Known rows, with every way that one mark hangs from another:
A[L Z[E]]: -222; -122; -31; -62; 137; -856; 82; 314; -2; -226; 362; -260; -68; -206; -303; 89; 281; -250; 266; -49
L[A]: 112; -54; 169; -268; 103; 54; -17; -213; 153; 41; -74; -157; 21; 169; -291; 107; -107; 297; -271; 47
D[E G]: -276; -143; -355; -250; 8; 366; -283; -102; -71; 278; -374; 138; -105; -171; 290; 319; -257; 60; -188; 269
F[Z[E[D[G]] L[A]]]: -353; -107; -144; -60; -261; 527; 5; -199; 115; -42; -26; 237; 311; 294; -319; 89; -340; 151; -309; 96
Z[A E L]: 17; -21; 35; 117; 151; -245; 350; -61; -70; -154; 365; 169; -404; 347; -439; -193; -119; -114; 256; -15
F[Z[L]]: -328; 23; -143; 272; -244; 91; 22; -208; -225; 107; 27; 348; 131; 130; 10; 75; -263; -51; -99; 134
F[Z[A E[D[G]] L]]: -244; -168; -418; 83; -198; 420; 87; 39; -84; -86; 148; 329; 77; 385; -149; -155; -166; -106; 134; -161
E[D F Z]: 194; 149; -409; -1; -465; 118; -59; 82; -129; -294; -191; -77; 146; -337; -215; 153; 636; 4; 90; -265
E[F]: 207; 30; -16; -139; -104; -63; 23; -22; -135; -147; -396; 7; -130; -168; -47; -9; 308; 24; 130; -52
F[Z[E L]]: -382; 2; 21; 290; -197; -201; 200; -230; -5; -235; 220; 367; 89; 82; -143; -158; -191; -112; -62; 199
Z[A E[F] L]: 213; 24; 32; -21; 11; -277; 369; -79; -200; -317; -49; 186; -543; 179; -482; -184; 165; -100; 365; -62
F[Z[E[D] L[A]]]: -114; -52; 10; 103; -259; 234; 213; -218; 82; -134; 230; 236; 268; 263; -463; -56; -232; 33; -279; 108
L[Z[A]]: 307; -401; -14; -188; 429; -163; 78; -41; 162; 112; 120; 261; -645; 318; -309; -142; 31; -24; 0; -146
E[D F Z[A L]]: 234; 115; -570; 112; -384; 170; 79; 63; -424; -167; -4; 74; -236; 74; -464; 197; 448; -44; 311; -359
E[D F Z[A]]: 385; 18; -534; -128; -293; 79; 29; 113; -155; -309; -90; -150; -55; -81; -299; 48; 695; 34; 240; -478
G[D[E[F]]]: 182; 201; -259; -511; -88; 91; -75; -106; -432; -127; -400; 50; -112; -108; -15; 310; 210; -165; 224; -6
D[G]: -248; -59; -152; -168; -27; 313; -214; 4; 28; 99; -279; 29; 63; 18; 123; 131; -119; 146; -6; -17
F[Z]: -165; -78; -112; 63; -167; 2; -56; -120; 41; -42; -43; 146; 292; -33; 205; -70; 10; 39; -172; 15
G[D[E[F Z[A L]]]]: 58; 319; -656; -346; -179; -86; -27; -279; -612; -183; -83; 76; -361; 75; -376; 454; 285; -51; 361; -152
A[L Z[E[D[G]]]]: -314; -185; -333; -155; -42; -185; -107; 520; -51; -99; 164; -226; 128; -148; -227; 240; 231; -266; 298; -208
Z[A E[D] L]: 169; -17; -119; 192; -30; 133; 378; 144; -145; -112; 436; 171; -242; 358; -467; -179; -55; -295; 292; -171
A[L]: -121; -143; -128; 108; 118; -249; -43; 113; -131; 102; 222; -11; -147; -225; -119; 27; 175; -99; 173; -55

Rows:
-37; 85; -555; -164; -474; 412; -260; 80; -94; -241; -478; -41; 208; -293; -69; 297; 527; 148; 79; -292  E[D[G] F Z]
396; -290; 436; -425; 282; -430; 196; -338; 452; -357; -269; 215; -554; -2; -706; -146; 214; 186; -239; 108  L[A Z[E[F]]]
-96; 52; 273; -40; 64; -139; 235; -288; 111; -145; 196; 63; -177; 233; -634; 15; -303; 144; -173; 233  Z[E L[A]]
102; -184; -708; -164; 48; -484; -134; -81; -300; -110; -43; -70; -489; -511; -203; 238; 651; 55; 178; -132  D[E[F Z[A[L]]]]
-14; -11; 251; -441; 146; -530; 97; -19; 321; -267; 103; -399; 100; 196; -472; 176; -24; 142; -198; 57  L[A[Z[E]]]
-196; 204; -587; 24; -559; 486; -198; 23; -350; -81; -419; 154; 30; -160; -275; 438; 273; 81; 164; -155  E[D[G] F Z[L]]
39; -397; -672; -158; -166; 333; -176; 235; -287; 59; -323; 55; 2; -77; 15; -27; 501; -21; 308; -457  E[D[G] F[Z[A[L]]]]
-1; 13; 9; -272; -227; 484; 75; -112; -89; -158; -413; 109; -109; 143; -577; 174; -62; 141; -2; 28  Z[E[D[G] F] L[A]]
-75; 166; -246; -484; -234; 240; -56; -528; -441; 30; -425; 221; -2; 193; -259; 451; -141; 92; -144; 187  G[D[E[F[Z[L[A]]]]]]
173; -302; -378; -208; 57; 36; 72; 311; -132; -244; -96; -25; -316; -123; -353; -176; 558; -119; 490; -414  Z[A[L] E[D[G] F]]
-131; 116; -409; 175; -79; -165; 13; -145; -212; -76; 301; 56; -247; 191; -381; 166; 87; 109; 129; -168  E[Z[A L]]
-147; 221; -392; -252; -330; 173; -56; -289; -645; -26; -358; 393; -18; -1; 19; 355; -44; -198; 139; 150  G[D[E[F[Z[L]]]]]
-218; -36; -459; 44; -546; 717; -137; 24; -400; 91; -555; 397; 161; 19; 68; 220; -1; -55; 81; -53  E[D[G] F[Z[L]]]
-101; -141; -324; -300; -173; -241; -82; 517; -174; -243; -235; -207; -12; -316; -266; 252; 520; -234; 439; -237  A[L Z[E[D[G] F]]]
-245; 68; -562; -28; -339; 439; -303; 105; 33; -96; -58; -61; 347; -134; -51; 285; 253; 128; -62; -226  E[D[G] Z]
215; 237; -622; -560; -86; -157; -101; -192; -338; -331; -158; -133; -185; -60; -206; 307; 545; 18; 289; -273  G[D[E[F Z[A]]]]
-275; 128; 93; 33; -91; -496; 179; 112; -124; -159; 220; -5; -94; 139; -351; 218; -160; -228; 158; 127  A[Z[E L]]
36; -346; -367; 171; 30; -219; 184; 224; 29; -204; 551; 75; 76; 3; -230; -401; 372; -240; 226; -335  F[Z[A[L] E[D]]]
125; -32; -301; -216; -301; 616; -150; 221; -195; -7; -611; 30; 61; -123; 24; 155; 234; -38; 164; -193  E[D[G] F]
-26; -166; -581; -78; -361; 665; -41; 36; -428; 101; -463; 313; -60; 287; -38; 97; 51; -17; 224; -273  E[D[G] F[Z[A L]]]
-74; -100; -360; -380; -107; 332; -235; -128; -202; 126; -751; 136; -223; -318; 263; 331; 33; 80; -70; 185  D[E[F] G]
-123; -89; -290; -216; -461; 759; -165; -202; -247; 136; -623; 219; 204; 195; -215; 319; -118; 262; -188; -29  E[D[G] F[Z[L[A]]]]
-77; -350; -357; 85; 144; -288; -4; 41; -128; 65; 281; 32; -48; 23; -26; -202; 243; -21; 157; -264  F[Z[A[L]]]
194; -436; -140; -230; 309; 215; 84; 146; 325; -91; 112; 313; -422; 342; -373; -239; 40; -117; 91; -260  L[Z[A E[D[G]]]]
-203; -4; -762; -225; -184; 184; -224; -254; -385; 52; -461; 167; -455; -140; -135; 494; 137; 183; 74; 33  D[E[F Z[A L]] G]
-14; -28; 8; -127; -240; 120; 16; -412; -165; -17; -440; 204; -3; 145; -308; 175; -63; 275; -229; 117  E[F[Z[L[A]]]]
-77; 171; -281; 77; -334; 298; -14; -181; -77; 15; 214; -36; 127; 145; -600; 382; -25; 199; -231; -44  E[D Z[L[A]]]
